What can hang from each mark:
dabud: kobiv noluz
kogip: noluz
kobiv: dabud tupe
bamo: noluz
tupe: dozud kobiv
dozud: lenenus tupe
noluz: bamo dabud lakin

Known rows, with every way that one mark hangs from another:
noluz{lakin}: [  9   7  -7   7  -9   8   5 -20  19  -1  -6  24 -18   0 -10   7  13  17
 -16   2 -26]
bamo{noluz{dabud lakin}}: [ 12 -10 -20  13   6  17   2 -24  -1  -2 -16  23   4  17 -20  18  10  -3
 -22 -11 -23]
kogip{noluz}: [ 26 -14   2   5 -31   5  20 -19  31 -11  -7  21 -32   3   5   4   3  25
 -30   0 -24]
dabud{kobiv{tupe{dozud}} noluz{bamo lakin}}: [-22 -26 -12  -3  -6  13  15   2 -14  -2   8  18 -10   3 -15  -6   6   0
  11 -25 -23]
dozud{lenenus tupe{kobiv}}: [  1   3  27  -8   0  18  -6 -25  -8  -1  39  22  12  13   6   3  22  27
 -26   7 -22]
dozud{lenenus tupe{kobiv{dabud{noluz}}}}: [ -1  -4  18  -8   5  29   1  -8 -24   0  22  11  28   8   8  -5  14  31
 -26 -13 -11]
dabud{kobiv{tupe} noluz{bamo lakin}}: [ -9 -23 -14   3 -19  11  14  12 -13   2   2  16   1   4 -16  -7  14  -6
  11 -26 -23]
dozud{lenenus tupe{kobiv{dabud{noluz{lakin}}}}}: [ -8   5   5  -8  15  28  -3  -7 -26  -3  15   9  32  15   1   2  18  27
 -21 -21 -18]
tupe{dozud{lenenus} kobiv{dabud}}: [-10  -2  16 -16  25  26   4 -23 -12  -3  31  16   0   4  -2  -6   3  44
 -15   2  -6]
kogip{noluz{bamo dabud{kobiv} lakin}}: [  1 -18 -34   7  -8   1  16 -10  13 -10 -17  18  -2  23 -13   8  14  -2
  -8 -11 -30]
kogip{noluz{dabud{kobiv{tupe}} lakin}}: [  1 -17 -22   9 -10   9  24  -7   2 -13  -3  11   1  15 -14  12  16  -1
  -4 -24 -25]
dabud{noluz{bamo lakin}}: [  9  -6 -19   0 -16   7  10  -9   9   0 -25  24 -16  -1  -7  -2  10   8
 -11  -3 -28]
dabud{kobiv}: [  9 -30  12  12 -23  10  14 -13  17   4  14  20 -14  -2  -5 -10   7  11
 -11  -6 -15]
tupe{dozud}: [  3  -9  14   2  -8  12  11 -33  21  -4  11  27 -37 -12   1  -1  -2  28
 -23  14 -19]
tupe{dozud{lenenus} kobiv{dabud{noluz{lakin}}}}: [-14  -8   0 -21  32  29   6 -17 -19  -5   9  12   5   8  -5  -6   6  35
  -6 -21 -12]
tupe{dozud{lenenus} kobiv{dabud{noluz{bamo lakin}}}}: [-18  -2  -9 -22  32  24   2 -13 -23  -5   8  14   6  11  -7  -6   7  34
  -5 -12 -14]
dozud{lenenus}: [ 21 -11  13   3  -8  13   4 -16  14   0  12  22 -10   5   4   1  15  22
 -23   8 -15]
tupe{kobiv{dabud{noluz}}}: [  8  -9   7  -8  -8  22  18 -11  -7   1   0  13   1 -11  -4 -15   0  33
 -13  -6  -8]
dabud{kobiv{tupe{dozud}}}: [-12 -25  18   5 -14  15  17  -9  -3   0  36  19 -17  -7  -7  -6   3  13
  -1  -8 -14]

Rows:
[-13 -25   4   8  -4  14  22 -17  -6  -3  23  16  -4  -6 -12   0   7   3
  -1   1 -12]  noluz{dabud{kobiv{tupe{dozud}}}}
[ -2  -4  19  -3  -1  18   8 -13  -5  -6  35  20 -17  -4   1   5   9  25
 -13   8 -15]  kobiv{tupe{dozud{lenenus}}}
[ -9 -28  20   1  -3  19  11  -6  -8  -1  42  17  -7   4  -4  -4   9  12
  -1 -13 -11]  dabud{kobiv{tupe{dozud{lenenus}}}}
[-21 -16 -12   3  22  18  10 -12 -17  -6  21  13  13  14 -18   9  21  -2
   8 -16 -18]  noluz{dabud{kobiv{tupe{dozud{lenenus}}}} lakin}
[-15  -3  -6  -5  16  31  12   8 -28  -7   6   5   5  -1  -6   1   5  24
  -5 -26  -7]  kobiv{dabud{noluz{lakin}} tupe{dozud{lenenus}}}
[-11   2  12  -1  10  28  11   3 -20  -6  30  10   0  -4  -3   2   0  34
 -16  -1   0]  kobiv{dabud tupe{dozud{lenenus}}}
[-21   6 -16  -4   5  23  15   9 -24  -5  -3  11  -5  -7 -13  -1  -3  20
  -6 -13 -11]  kobiv{dabud{noluz{bamo lakin}} tupe{dozud}}
[-10  10   3  -3   0  24   3 -13 -18  -2   7  13  18   1  -4  -1  10  27
 -22 -16 -19]  dozud{tupe{kobiv{dabud{noluz{lakin}}}}}
[ -6  14  19   0  -8  21   1 -17 -10  -1  27  17  13  -2   2   0   6  35
 -31   4 -12]  dozud{tupe{kobiv{dabud}}}
[  2   2 -22   4  -6  16  12   6  -4  -1 -27  13   0  -2 -11  -4   2  18
 -16 -10 -13]  kobiv{dabud{noluz{bamo lakin}}}
[-14  11  -2 -12  16  24  -7  -1 -30  -2  13  13  33  20  -1   2  19  25
 -19 -13 -19]  dozud{lenenus tupe{kobiv{dabud{noluz{bamo lakin}}}}}
[-17 -14 -29   1   1   6  20  -9  -3 -15   2  17  -7  20 -15  11  10   0
  -1 -13 -27]  kogip{noluz{bamo dabud{kobiv{tupe{dozud}}} lakin}}
[  7  -7   4   6 -21  25  24  12 -17  -1  -1   8   1 -19  -5  -7  -2  21
 -13 -12  -3]  kobiv{dabud{noluz} tupe}
[  9   2 -35   4  -9   0  15 -18  18 -13 -26  21 -11  17 -10  15  13   7
 -19   5 -32]  kogip{noluz{bamo dabud lakin}}
[ -9 -10 -30   9   3   4   9 -12   3   1  -8  21  10  14 -22   4  17  -7
   1   3 -24]  noluz{bamo dabud{kobiv} lakin}
[-15  15  -5  -6   0  20   0  -7 -20  -1   5  16  20   5  -5  -1   9  24
 -20  -8 -22]  dozud{tupe{kobiv{dabud{noluz{bamo lakin}}}}}
[ -4   1  16  -3 -12  24   8 -14 -15   0  13  14  14  -6   2  -7   5  30
 -27  -8 -14]  dozud{tupe{kobiv{dabud{noluz}}}}
[-16 -35   0  -4   6  23  14   0 -18  -3  16  12  -1   7  -9  -4  14   2
  11 -41 -19]  dabud{kobiv{tupe{dozud{lenenus}}} noluz{lakin}}
[ 13 -40  -3  18  -6  18   9 -19  -1   3   1  20   6  14 -16   5   4  -9
 -18 -17 -14]  bamo{noluz{dabud{kobiv}}}
[ -3   6 -14 -11   2  17   9  -6 -13   1  -8  16   6   1 -13  -9   6  27
  -6  -7 -16]  tupe{kobiv{dabud{noluz{bamo lakin}}}}
[  0 -23   1  12 -15  12  22  -8  -5  -1  16  15   6  -6 -14  -1  12  -2
  -1   0 -13]  noluz{dabud{kobiv{tupe}}}
[ -6 -47  16  -3  -7  22  20  -1 -14  -1  24  11  -6  -1   0 -12   8   7
   4 -29 -13]  dabud{kobiv{tupe{dozud{lenenus}}} noluz}
[-11 -28   5   4   8  17  17 -12 -14  -4  30  14   7   4 -10   1  13   3
   1  -3 -11]  noluz{dabud{kobiv{tupe{dozud{lenenus}}}}}
